What can hang from each mark:
V: J
T: D J
X: J
J: C M V X
F: M
D: T
M: F J

Each row was made from one small tree. The marks that hang from a mark follow it in brackets, in alphabetical order. Every link used is in the known rows. Write each row's tree.
Known rows:
V(J(M(F) X)): [-3.10  1.19  2.76  0.05  0.52  1.63  2.47 -3.18 -0.14  4.23 -3.99  1.84
 -0.67  0.71 -4.44  0.82  0.55 -0.51 -2.06 -1.73 -0.20 -3.31  2.51 -2.02
  4.85]
M(F): [-3.17  0.22  3.68  2.14  0.06  0.90  1.24 -2.10 -0.13  0.46 -2.65  3.49
  1.37  0.90 -2.42  1.30  0.43  1.02  0.73 -0.59  0.13 -1.05  2.57  0.45
  3.56]
V(J): [-2.21  0.14  3.18  1.25  1.50  3.20  2.39  1.29  1.31  0.99 -2.96  3.23
 -1.09  0.73 -3.20  0.29 -0.17 -1.21  1.30 -2.27 -1.20 -3.00  1.96 -0.13
  3.46]
J(C M X): [-1.94  2.62  2.51 -1.07  0.55  0.95  1.78 -2.26 -4.54  3.55 -2.27  0.22
 -0.76  1.10 -5.82  1.82  1.45 -0.82 -1.88 -1.17 -2.61 -3.26  3.77 -3.71
  2.23]
D(T(J(M X))): [-0.15  1.85  0.77 -0.33 -0.26  0.21  0.13 -4.78 -2.98  2.33 -3.25  1.03
  0.83  1.50 -4.59  1.92  1.93 -1.00 -0.12 -1.29 -1.64 -0.44  3.00 -0.67
  3.80]
D(T(J(C M V))): [-0.30  3.79  1.68  1.39  1.28 -0.09 -0.57 -3.90 -5.36  2.26 -2.54  0.98
  1.04  2.94 -4.03  0.94  2.08 -1.07 -0.90 -1.97 -3.33  0.19  2.71 -3.00
  3.82]
F(M(J)): [-1.94  0.00  4.54  0.94 -0.27  0.60  1.62 -1.45 -0.29 -0.83 -2.22  4.16
  0.91  0.65 -2.42  0.76  1.14  0.19  0.07 -1.32 -0.37 -1.51 -0.12  0.46
  2.91]
D(T(J(V))): [ 0.96  1.83  2.22  2.34  0.54  0.35 -0.24 -2.57 -1.74 -0.62 -3.07  2.28
  1.85  2.51 -2.93  0.93  1.55 -1.58  1.18 -1.00 -2.52  1.37  2.10 -0.57
  3.74]
D(T): [-1.00  0.23  2.61  2.14  0.75  2.31 -0.17 -1.17 -0.66 -1.07 -0.99  3.50
  0.95  0.85 -2.27  2.47  0.89 -1.06  1.24 -1.54 -3.14 -0.46  2.03  0.41
  2.23]
J(C M(F) V X): [-1.84  4.06  2.95  0.74  0.56 -0.67  1.73 -4.39 -5.41  4.13 -2.99  0.28
  0.21  2.58 -6.14  1.87  1.50 -0.47 -3.31 -0.63 -2.70 -2.49  3.35 -4.63
  3.62]
D(T(J(C))): [-1.71  1.62  2.93  1.77  0.98 -0.06 -0.15 -2.51 -2.94 -0.24 -3.37  2.84
  1.56  2.00 -3.01  2.25  1.24 -1.20  1.69 -1.63 -2.79  0.51  3.02 -1.10
  3.34]
X(J(C M(F) V)): [-2.21  4.53  2.66  2.27  0.84 -0.72  0.42 -3.25 -4.36  2.40 -4.54  1.84
  0.18  1.38 -5.79  1.66  1.39 -0.33 -2.51 -0.08 -1.40 -3.06  2.90 -3.85
  3.61]
M(F J(C X)): [-4.19  0.99  5.21  1.24 -0.26 -1.29  2.23 -3.45 -1.69  1.19 -5.21  3.28
  0.34  2.17 -4.39  3.04  2.11 -0.22 -1.30 -1.52 -2.51 -1.11  2.91 -3.80
  4.72]
T(J(C V X)): [ 0.00  3.62  3.22  0.44  0.80 -2.29  2.43 -1.79 -4.31  2.09 -4.89  0.93
  0.67  3.18 -6.13  1.75  1.85 -1.63 -0.01  0.03 -2.36 -1.52  3.76 -3.48
  3.25]
V(J(C)): [-3.37  1.34  4.35  1.39  2.16  2.40  2.27  1.09 -1.44  1.72 -3.38  2.57
 -1.26  1.13 -3.75  1.26  0.28 -1.59  0.50 -2.86 -2.88 -3.28  2.35 -1.86
  3.06]
T(D): [-2.40 -1.96  3.51  0.37 -0.09  0.87  1.32 -0.78 -0.14  1.45 -2.30  2.22
 -0.24  2.45 -4.17  2.08  0.20  0.05  0.91 -0.86 -0.43  0.62  2.12  1.12
  2.07]
X(J): [-1.47  1.20  2.85  1.81  0.39  0.89  0.80  0.10 -0.21 -0.98 -4.22  3.58
 -0.20 -0.16 -5.09  1.75  0.31 -0.36  1.91 -0.23 -0.57 -3.01  2.35 -0.06
  2.12]
F(M): [-1.06  0.74  3.70  0.25 -0.17  0.65  1.83 -0.75 -0.98 -0.05 -0.93  2.97
  1.17  0.31 -3.26  0.80 -0.16  0.29  0.45 -0.45 -0.20 -2.36 -0.10  1.28
  1.24]

Write each row's tree:
[-4.16  2.04  3.31  0.77  0.66  0.71  0.65 -3.55 -3.61  3.11 -2.25  1.91
  0.53  1.17 -3.69  1.04  0.76  1.20 -2.02 -1.14 -0.67 -2.07  3.10 -2.54
  3.55]	J(C M(F))
[-2.15  1.03  4.32  2.66  0.81  0.25  1.07 -2.66 -0.16 -0.45 -3.90  3.80
  0.90  2.47 -2.80  0.79  1.56 -0.08 -0.79 -1.41 -1.27  0.42  2.26 -1.70
  5.16]	M(F J(V))
[-2.66  2.70  4.88  1.74  0.18 -1.80  2.28 -3.20 -2.78  1.14 -4.63  2.55
  0.75  2.91 -4.80  2.74  2.53 -1.13 -2.36 -1.29 -3.61 -0.71  2.96 -4.97
  5.11]	M(F J(C V X))
[-1.11  2.60  1.33  0.04  0.03 -0.44  0.41 -4.46 -4.88  2.80 -3.73  0.57
  0.67  2.25 -4.86  2.51  2.22 -1.43 -1.01 -1.61 -3.14 -0.80  3.19 -2.34
  3.50]	D(T(J(C M X)))
[-4.17  2.23  3.64  0.04  1.04  0.90  2.68 -3.04 -2.40  4.65 -4.39  1.44
 -0.87  1.34 -4.70  1.70  0.90 -1.23 -2.87 -2.37 -1.64 -4.08  3.11 -3.91
  4.69]	V(J(C M(F) X))
[-3.16  2.32  2.90  0.33  2.29  2.91  1.91 -0.54 -2.34  3.19 -2.86  1.26
 -1.74  1.25 -4.34  0.47  0.57 -1.08 -0.92 -2.89 -2.15 -3.85  2.36 -2.85
  3.54]	V(J(C M))
[-3.82  3.44  2.99  1.41  0.31 -0.12  0.15 -3.51 -3.23  2.28 -4.81  2.37
  0.32  0.36 -5.03  1.67  0.65  1.07 -1.57 -0.36 -0.19 -3.40  2.63 -2.57
  3.54]	X(J(C M(F)))
[-0.89  2.91  1.78  0.39 -0.07 -0.23  1.56 -4.49 -3.11  3.38 -2.80  1.16
  0.28  1.76 -5.76  0.85  1.34 -0.26 -2.73 -0.09 -1.12 -2.00  3.18 -2.75
  3.45]	J(M(F) V X)
[-2.64  3.40  2.51  0.77  0.84  0.98  0.43 -1.25 -3.85  2.30 -3.87  1.77
 -0.48  0.28 -5.86  1.35  1.09 -0.06  0.00 -0.72 -1.45 -4.11  2.51 -2.51
  2.45]	X(J(C M))
[-1.24  0.80  3.91  0.93  0.45 -2.19  1.38 -1.68 -3.81  2.36 -5.03  1.20
  0.96  4.94 -5.45  1.14  1.39 -1.14  0.54  0.05 -0.99  1.29  3.07 -1.43
  3.39]	T(D J(C V))
[-0.42 -0.14  3.22  0.70  0.03 -1.40  0.82 -1.81 -1.22  1.45 -4.08  1.70
  0.76  4.56 -5.23  0.40  0.87 -0.24  1.50  0.17  0.68  2.02  2.50  0.64
  3.17]	T(D J(V))
[-0.19  1.65  4.18  1.63  0.16  0.03  1.74 -1.24 -1.32 -1.19 -2.21  3.39
  1.39  1.95 -3.49  0.10  1.62 -0.27 -0.81 -1.28 -1.32 -0.89 -0.53 -0.59
  3.34]	F(M(J(V)))
[-0.52  2.85  1.68 -0.13 -0.63 -1.73  1.15 -5.41 -2.85  3.55 -5.14  0.54
  1.33  2.45 -5.57  0.54  1.76  0.22 -1.67  0.36  1.12 -0.71  3.51 -2.31
  4.80]	T(J(M(F) V X))
[-0.66  4.93  2.14  1.29  1.44  0.21  0.64 -1.36 -5.03  2.04 -3.92  1.09
 -0.68  1.25 -6.76  1.20  1.12 -1.00 -1.51 -0.23 -2.63 -3.69  2.47 -4.03
  2.50]	X(J(C M V))
[-2.62  1.39  4.86  0.53  0.60 -0.24  2.32 -1.00 -2.47  0.94 -3.79  2.67
 -0.78  1.98 -4.94  3.00  2.03 -1.29 -0.35 -1.84 -3.88 -1.88  2.84 -3.90
  3.45]	M(J(C X))
[-2.09 -1.06  2.16 -1.02 -0.37 -0.24  0.63 -3.01 -1.20  3.52 -4.13  0.70
  0.58  3.34 -4.76  0.36  1.13  0.81  0.52 -0.43  2.17  0.77  2.73  1.18
  3.74]	T(D J(M))
[-1.48  2.22  2.02  1.32  0.80  0.76  0.45 -3.89 -2.52  2.56 -2.02  1.98
  0.68  2.11 -4.03  0.27  1.23  0.53 -1.95 -0.64 -0.15 -1.32  2.62 -1.76
  3.44]	J(M(F) V)
[-0.77  1.51  4.02 -0.32 -0.48 -3.55  2.54 -2.30 -4.45  3.39 -5.42  0.17
  0.35  5.30 -6.79  2.19  1.91 -1.64 -0.53  0.00 -1.82  0.64  3.37 -2.28
  3.03]	T(D J(C V X))
[-3.87  2.42  2.90 -0.17 -0.25 -0.26  1.74 -4.46 -4.14  4.20 -3.48  0.84
  0.33  1.51 -5.19  2.17  1.32  0.19 -2.64 -0.78 -1.47 -2.96  3.24 -3.39
  3.18]	J(C M(F) X)
[-2.97  2.29  2.63  1.76 -0.02 -0.11 -0.62 -6.06 -3.65  2.17 -3.62  2.09
  2.15  2.03 -2.54  1.59  1.45  0.50 -1.36 -1.56 -0.61  0.54  2.86 -1.40
  4.83]	D(T(J(C M(F))))
[-2.74 -0.30  3.86 -1.29 -0.82 -2.37  2.18 -2.02 -3.13  3.18 -5.42  0.69
  0.35  3.94 -6.27  2.84  1.77 -1.05  0.88 -0.08 -0.81  0.42  3.66 -1.20
  2.79]	T(D J(C X))
[ 0.14  3.46  1.20  1.12  0.90  1.03  0.16 -1.42 -2.59  1.23 -3.57  1.49
 -0.31  0.67 -6.42  0.26  0.92 -0.21 -0.81 -0.25 -1.26 -3.15  2.56 -1.95
  2.69]	X(J(M V))
[-1.60  3.57  1.91  2.42  0.25 -0.10  0.14 -3.43 -2.28  1.80 -4.26  2.18
  0.76  0.80 -5.62  0.49  0.99  0.52 -1.56  0.15  0.03 -2.43  2.42 -1.83
  3.99]	X(J(M(F) V))
[-1.27  2.77  4.92  1.50  0.39 -0.49  1.73 -1.43 -3.50 -0.15 -2.55  2.96
  1.25  2.58 -3.64  1.07  2.04 -1.15 -1.47 -1.26 -3.01 -1.91 -0.50 -2.58
  2.79]	F(M(J(C V)))
[-0.57  3.10  5.19  0.26  0.12 -1.85  2.88 -1.90 -4.00  0.60 -3.39  2.28
  0.56  2.70 -5.37  2.11  2.29 -1.71 -2.51 -1.00 -3.68 -2.04  0.61 -3.49
  2.73]	F(M(J(C V X)))
[-1.46 -0.65  1.96 -2.36 -1.53 -1.09  1.63 -3.95 -2.06  4.39 -4.81 -0.20
  0.03  3.28 -5.99  1.58  1.26  0.02 -0.50  0.39  1.22  0.22  3.06  0.17
  3.73]	T(D J(M X))
[-1.26  3.84  2.01  0.61  1.85  1.06  1.01 -1.59 -5.19  2.97 -1.93  0.69
 -0.64  2.37 -5.42  0.07  1.52 -0.84 -1.89 -1.38 -3.43 -2.67  2.87 -3.70
  2.47]	J(C M V)
[-1.57  1.40  4.15  1.99 -0.11 -0.68  1.93 -3.47 -0.67  0.41 -4.82  3.15
  0.70  2.65 -4.14  1.75  1.95 -0.70 -1.44 -0.88 -1.82 -0.19  2.15 -2.92
  4.99]	M(F J(V X))
[-2.49  1.01  2.28 -0.21 -0.37  0.35  1.43 -4.24 -1.81  3.51 -2.69  1.30
  0.25  0.72 -4.54  1.82  0.95  0.76 -1.75 -0.47  0.00 -2.53  3.08 -1.46
  3.50]	J(M(F) X)
[ 1.04  2.62  0.62  1.14  0.59  0.66 -0.80 -4.11 -2.98  1.23 -2.45  1.09
  1.37  2.41 -3.53  0.06  1.67 -1.09 -0.02 -1.19 -1.69  0.90  2.55 -0.88
  3.99]	D(T(J(M V)))
[ 1.63  3.15  0.56  0.27 -0.24 -0.16  0.12 -4.56 -3.62  2.14 -3.23  0.61
  1.09  2.83 -5.22  1.15  2.03 -1.86 -1.04 -0.94 -2.68 -0.12  3.15 -1.93
  3.82]	D(T(J(M V X)))
[-2.72  1.56  4.26  0.28  1.54  1.16  3.36  0.59 -1.31  2.71 -3.89  2.07
 -1.77  1.47 -5.04  2.33  1.07 -2.24 -0.30 -2.44 -3.72 -4.02  3.16 -3.07
  3.19]	V(J(C X))
[-0.60  0.96  0.92  1.06  0.20  1.40 -1.21 -4.25 -2.03  1.35 -2.83  1.60
  1.25  1.21 -2.86  0.69  1.06 -0.25  0.92 -1.55 -0.53  0.57  2.33  0.20
  3.97]	D(T(J(M)))
